Every row comes from one small tree of marks. The marks that hang from a mark follow it in brackets, in the order of their numbers. Every link used is in the known rows. Which tree was each row made from?
Known rows
J567[J849[J226[J54 J402 J771]]]: [  6.0 -24.3  -2.1 -14.2  12.3 -13.5 -10.5  -4.2  -7.8  17.9  -8.7  -1.3
  10.6  -4.2  17.7  -3.7  -8.6  -0.2  13.4  12.0 -16.9  -9.1  10.4  -7.8
   4.2  -4.8]
J849[J226[J402]]: [ -5.2  22.1  -7.5   3.5 -29.6 -12.5   8.5  -1.5  -0.3   2.5  -1.1 -27.7
 -21.1  -1.4 -19.3 -24.9  21.7   9.5  12.4   9.6  -7.3   0.5 -13.9   5.2
 -11.2 -14.9]
J226[J54 J771]: [  8.4   0.6  -6.2   7.6 -12.5   2.8  -6.1  -7.6   0.7   4.3  -3.2   4.2
   2.4   3.3  25.4  20.1 -10.5   3.3  15.9  -0.2   8.4  17.3  13.1   3.6
 -21.8 -11.6]
J567[J849[J226[J54]]]: [ 27.6   6.3  -4.6  25.3  -4.9   2.7 -26.6  17.8   9.3  24.9  -7.6 -22.1
  -4.1   5.8  -0.8 -17.1  -4.4   7.5  38.2  10.3 -21.9  16.7  -0.7   3.3
  -7.4   3.6]
J402[J226[J54 J771]]: [ -5.8   7.3  -9.2  -9.9  10.5 -13.7  12.9 -22.5   2.7   2.2 -13.3  -7.9
  -6.6   7.8  38.8   0.4  -8.7  -6.9  22.4  -0.9  21.9  -6.2  17.9 -10.2
 -27.8  -9.4]
J54[J226 J974]: [-17.9  30.5  14.5   9.4 -15.7   1.9  12.7   4.9   7.6   5.9  18.5 -13.1
 -20.9   4.6 -32.0 -24.6  18.9  10.9  -1.5 -10.5 -20.5  16.0 -18.5  -4.9
  12.9   1.0]
J567[J849[J226[J54 J771]]]: [ 20.5 -13.6  -8.9  11.7  13.8  -3.9 -21.4   4.2   6.1  11.5 -13.3  -4.2
   5.7  -6.9   9.6  -2.9  -5.5  11.5  18.3  12.0 -21.8   1.9  16.7  -4.7
  -2.3   5.7]
J771[J226[J54[J974]]]: [-14.5  24.8   7.5   1.3 -20.6  13.6   7.3  20.8  -5.5  21.3 -12.9  -8.9
  -2.9   5.1  -6.2  15.6  -8.2   5.2   5.6 -10.2  13.5   2.3   3.4  25.0
  17.0  -5.4]
J402[J226[J54[J974] J771 J849[J567]]]: [ -2.9 -14.5   9.7  -5.4  41.4  17.1   4.2   8.7   0.9 -24.3   3.6  20.0
  33.3   2.7  18.3  22.8 -14.0 -22.1 -27.4  -8.6  24.7 -16.2  10.4   9.2
 -14.0  21.3]
J567[J849]: [ 19.3  21.1  -0.8  31.1 -29.9  11.0 -33.5   6.7  20.8   6.3  13.7  -6.6
 -14.4  -3.1  -9.5  -8.6  -1.9  20.4  37.3   6.3  -7.5  26.0 -18.9   0.9
 -24.9  -2.0]
J567[J849[J226]]: [ 21.1  18.0  -7.6  31.8 -18.0  -0.9 -25.6  13.0  19.5   4.9  -1.7 -23.1
 -17.6  -9.1 -27.8 -29.6  14.5  25.9  26.4  15.2 -22.9  12.0 -10.9   2.2
 -12.2   4.7]
J54[J226[J402 J771] J974[J480]]: [-23.7 -15.0  -2.1 -24.7   5.5 -23.9  18.0 -29.7   0.3   3.8   4.2   8.8
 -24.5   2.6 -14.5 -31.3  14.1   5.3 -15.5  -8.9 -20.8  -0.4  -9.9 -27.9
  38.0  -1.2]
J771[J226[J54[J974[J480]] J402]]: [ -8.9   2.8  -6.9 -18.3 -16.1  -4.5   9.8   2.4  -8.4  33.1 -20.3  -4.2
 -13.9  15.5   0.9  -2.5  -9.3  -2.0  12.3  -8.5  13.0   0.2  -5.9   7.5
  38.4 -10.4]
J849[J226[J771] J567]: [ -3.7  12.9 -15.9  16.9  -2.3   4.6  -9.5  -2.1  25.6 -32.4   1.5 -11.5
   1.2  -2.7 -37.7  -0.6  25.2  19.8 -15.1   8.8   4.2   0.9   4.9  16.1
  -2.3  21.8]
J974[J480]: [ 28.9  21.4 -22.9  30.9 -40.1  -3.6 -20.7  -9.3  22.9   1.8  -3.2 -13.7
 -39.1   9.2 -14.9 -25.7   9.5  17.2  35.0   2.2   0.6  34.8 -16.4  -3.0
 -16.3  -7.1]
J402[J226[J849]]: [ 17.6  29.0  -4.7  18.3  -7.0  -4.5   6.9  -9.9   9.0 -25.2   3.4 -13.7
 -18.4 -12.9  14.5  -2.6   7.8  -0.8  19.8   7.8  21.6  -6.4   2.7 -14.7
 -55.1  -8.5]
J226[J54[J974] J771]: [ -1.9  -9.6  10.7  -0.3  -5.7  13.2  -2.9  14.9 -10.6  12.8  -2.4  16.2
  10.5   2.5  14.3   8.4 -15.1  -0.8 -10.9 -11.0  -2.2  10.7   1.8  16.5
   0.4  -8.6]
J226[J54[J974] J402 J771 J849[J567]]: [ -4.5 -29.8  19.4 -13.5  17.5  26.0  -5.0  13.6 -15.7 -16.1  16.4  36.1
  46.5   2.4  15.7  42.6 -20.5 -23.3 -37.3  -9.4  14.9  -6.9  -0.8  18.1
   0.0   7.8]
J402[J226[J54[J974[J480]] J771 J849]]: [ 22.8 -29.7  -6.7  -4.7  35.4  -8.0   5.8  -7.8  -7.6  -6.9 -18.5  19.1
  -2.1  -6.1  33.7  -7.9 -13.3 -19.1  -8.8  -2.8   5.4 -11.7  16.8 -19.3
 -11.9   1.4]
J567[J849[J226[J54[J974] J402]]]: [ -0.2 -13.3  17.0  -6.6   0.5   4.5 -13.3  32.7 -14.0  41.2  -2.5  -7.8
   9.9   5.7  -3.8 -27.4 -11.2  -6.3   7.5  -2.5 -27.7  -0.5 -19.0  11.5
  20.6  -3.9]

Write each row's tree
[  3.2   1.4 -13.9  12.0  10.8   7.7  -8.7   3.8  15.0 -11.7  -6.4  -8.5
  15.1  12.5 -11.6  13.2   6.3   4.4  -4.2   4.1   5.2   7.1  13.3  18.8
   1.8  19.8]
J849[J226[J54 J771] J567]
[ 11.8 -12.6  -1.3  -8.2  -2.1  -1.4   7.9   5.1 -18.2  11.0 -15.5   9.1
  -0.5  -1.8  11.3  20.6 -13.3 -10.3  -1.9  -2.0  11.9  -9.0   6.5  -0.7
  20.2  -9.8]
J771[J226[J54[J974[J480]] J402 J849]]
[ -2.7  14.0  -0.2  -2.3  -3.8  17.2   4.1   0.9   0.4 -15.9   6.3   0.0
  24.3   7.5   7.0  62.7 -10.7  -9.0   7.2   1.7  44.5  -9.9  11.9  14.0
  -7.0   5.4]
J771[J226[J54 J402 J849[J567]]]
[  5.1   8.6  -2.9   6.5 -18.4 -10.4 -14.3   5.0   4.9  11.3   2.0 -19.7
 -11.9  -7.1 -16.6 -27.3  11.9  13.1  23.0  14.7 -17.4  -1.0 -18.2  -2.4
  -6.7  -5.3]
J567[J849[J226[J402]]]
[  2.6 -34.5  -7.6 -20.4  11.1 -16.9   3.7  -0.6 -18.3  21.3 -22.9   2.7
  -5.0   5.6   3.5 -29.3  -0.7  -9.3 -16.8  -2.9 -21.7  -7.0   1.0   1.9
  33.6  -6.4]
J849[J226[J54[J974[J480]] J402 J771]]
[-27.8 -11.4  17.1 -15.3  24.9   8.2  16.3  -9.2  -2.7 -36.8  33.2  22.6
  22.6  -8.6 -19.4  23.1  10.9  -5.4 -48.2  -7.2  -1.0 -15.4  -3.4 -10.6
  16.6  18.6]
J54[J226[J402 J771 J849[J567]] J974]
[-18.5 -18.5  15.9 -26.6  -7.8   5.3   9.3   3.7 -23.6  20.1   3.1  19.9
  14.8   6.0  23.2   9.0 -18.2 -14.7 -16.3 -10.9   1.7  -1.4  -7.4  12.1
   7.5 -18.2]
J226[J54[J974] J402 J771]
[-12.6   1.6  -9.4 -13.4 -14.3 -21.5  12.5 -15.8  -4.5 -11.8  -6.3  -9.5
 -12.8 -13.8  -9.3 -11.7  18.8  10.9  -9.0  10.9  -5.1 -13.5   2.8  -2.8
  -6.1 -13.5]
J849[J226[J402 J771]]
[  2.2 -17.8  -8.8 -13.1  20.2 -12.9   6.3 -12.3   2.5  16.9 -22.6   3.3
 -12.7  12.2  24.2 -31.3 -10.4 -10.6   6.6  -9.8   5.8  -1.7   4.6 -10.6
   7.6  -0.4]
J402[J226[J54[J974[J480]] J771]]
[  7.6  29.9  -2.3  30.4   0.7  13.5  -2.5  -5.8  25.1 -39.2  31.0  -9.4
  -0.6   4.7 -28.7  21.0  18.1   6.5   4.4   1.3   5.1  15.5  -1.1 -13.2
 -16.1  24.4]
J54[J226[J849[J567]]]
[  7.9  12.1  11.9  10.9  -6.4  19.6   5.6  26.7 -14.3  -0.1  -8.0   5.4
  10.5 -13.0   5.6  38.2 -10.9  -0.9  -8.8  -3.4  12.3  -7.3  15.6  17.6
  -0.4  -2.9]
J771[J226[J54[J974] J849]]
[ 13.2  24.8  -7.0  22.5  -3.2  24.5  -9.1  10.2  14.5 -20.9   1.1  -2.9
  19.4   5.4  -2.4  62.3  -7.5  -0.4  10.1   2.8  38.4   3.2  19.0  17.1
 -12.9  17.2]
J771[J226[J54 J849[J567]]]
[-16.8  -1.4   1.5  -7.9  18.6  -2.9  12.1 -30.0   9.3 -45.4  30.3  11.1
  13.4  -6.9  -6.0  34.8  14.5  -1.9 -20.1   2.6  11.1 -10.2   8.6 -25.1
  -5.1  14.4]
J54[J226[J402 J771 J849[J567]]]
[-17.1  -2.8   7.2 -17.9  16.0  -3.7  15.2  -1.2  -6.9  11.5 -11.2   2.3
   3.8   5.1  26.1 -11.9 -11.6 -13.6  -5.5 -11.1  12.9 -11.1   6.6   1.1
  -7.1  -4.6]
J402[J226[J54[J974] J771]]
[ -3.0 -10.3  -4.4  -8.6  -1.1 -16.6 -10.4 -11.9   0.7  -1.6  -1.2  -2.9
  -3.9 -20.2  -7.1 -16.9  12.1  15.0   3.0  17.8 -15.8 -15.2  -1.4  -8.7
  -1.0  -4.0]
J567[J849[J226[J402 J771]]]
[-41.0   1.3  14.2 -29.1   0.0 -13.2  28.4 -18.5  -9.7  -1.0  18.1   6.0
  -7.2  -6.7 -10.6 -11.2  13.9   4.7 -24.4 -10.7 -15.5  -9.5  -6.4 -17.5
  25.0  -8.1]
J54[J226[J402 J771] J974]
[  8.6   5.9  -0.3  13.5  10.4 -11.2  12.7 -27.3   4.1 -38.1  16.1   5.6
 -10.6 -23.0   0.3  21.9  15.6  11.7  -9.0   6.2  -9.4  -2.8  22.8 -35.4
 -21.5   0.1]
J54[J226[J771 J849]]
[-18.9   1.8  10.1  -7.6  -1.6  16.5  -1.0  31.7  -2.2  17.2   3.8 -11.3
  20.8  26.2 -24.3 -11.3  -0.8 -14.0 -13.6  -9.0   0.4   2.4 -22.1  34.7
  24.7  12.2]
J849[J226[J54[J974] J402] J567]
[ 12.9  -1.7  -9.5  16.9   0.5  -8.9 -20.7  -1.5  14.3  -8.5  -5.7  -6.1
  -9.3 -24.4 -15.8 -16.9  14.0  27.3   5.9  17.3 -23.3  -2.8   5.9  -6.2
  -6.7   6.4]
J567[J849[J226[J771]]]
[ -6.8  -8.2  -0.1 -18.0 -14.4  -5.3   5.3 -16.5 -10.9  10.3   0.2   7.1
   6.0   9.3  34.2  21.5 -14.3  -8.6  12.9  -2.7  12.1   5.8   5.5  -2.2
 -14.3 -21.1]
J226[J54 J402 J771]
[  4.0  37.3  -8.9  29.1 -15.4  22.1  -6.2   5.0  23.4 -42.7   7.6  -5.4
   4.1 -10.1 -29.1  47.3  12.4  16.2  -1.3   8.8  37.4  -3.1   9.8  16.2
 -15.7  16.6]
J771[J226[J849[J567]]]
[ -7.0 -32.9  13.8 -20.5  18.9  -3.4  -4.9  16.7 -19.1  28.1  -6.2  10.9
  19.3  -6.2   7.0 -16.9 -10.8  -5.4 -14.9   1.1 -28.0 -15.6  -1.8   5.7
  25.3  -0.8]
J567[J849[J226[J54[J974] J402 J771]]]
[  0.6 -33.2  -1.0 -20.1  -1.0  -4.1  -1.3  -4.8 -14.6  24.2  -9.1  20.2
  -2.6  11.6  19.9  -9.4 -18.1 -13.6  -5.4 -11.1  -2.2   8.4  -8.4   1.5
  21.8 -13.0]
J226[J54[J974[J480]] J402 J771]
[  9.5   7.3  -5.6   4.4  11.5 -12.1  12.4 -22.9   2.4 -40.8  -1.3   4.2
  -9.0 -26.3  22.4   8.1   6.6   2.4  -1.2  11.1  21.1 -22.4  19.9 -21.7
 -49.6  -7.1]
J402[J226[J771 J849]]
[ 13.7   6.0  14.5   5.4  13.4   9.8  12.1  17.0 -12.4   3.3  -1.2  -0.1
   6.2   0.1  27.1  -1.0 -15.8 -23.1   3.5  -7.8  11.1  -7.7   0.5   1.1
 -30.0  -6.6]
J402[J226[J54[J974] J849]]
[-16.4   6.0   0.3  -8.6 -10.9 -15.8  14.3 -15.3   3.9  18.3  11.6  -8.2
 -32.7  13.6 -26.7 -42.7  16.4   2.1   4.9  -8.9 -19.3  14.6 -25.6 -21.1
  32.9  -1.1]
J54[J226[J402] J974[J480]]
[  1.2 -10.8  -8.8  -1.4   2.4   5.1 -10.1  19.9   4.1  21.8  -9.0 -12.6
   4.2  32.3 -28.2 -29.9   3.0 -13.1  -4.3  -8.1  -5.5  12.7 -24.4  23.0
  39.4  19.0]
J849[J226[J54[J974[J480]] J402] J567]
[ 29.8 -25.5   5.6   1.8  -5.2   6.4  -8.5  13.7 -20.5  16.0   1.1  16.6
   1.7   8.1  18.6   0.1 -20.6 -22.5   2.0  -6.0  -6.6  11.1 -11.2  -1.1
  -2.5 -12.9]
J226[J54[J974[J480]] J402 J849]
[-27.2   9.6   9.5  -3.7   1.2  -4.8  18.6 -11.2   4.0  -7.6  14.8   1.9
 -13.3  -8.3 -21.4 -12.4  16.2  16.1 -21.8  -7.3 -20.3   2.3  -0.5 -11.6
  19.0   2.9]
J54[J226[J771] J974]
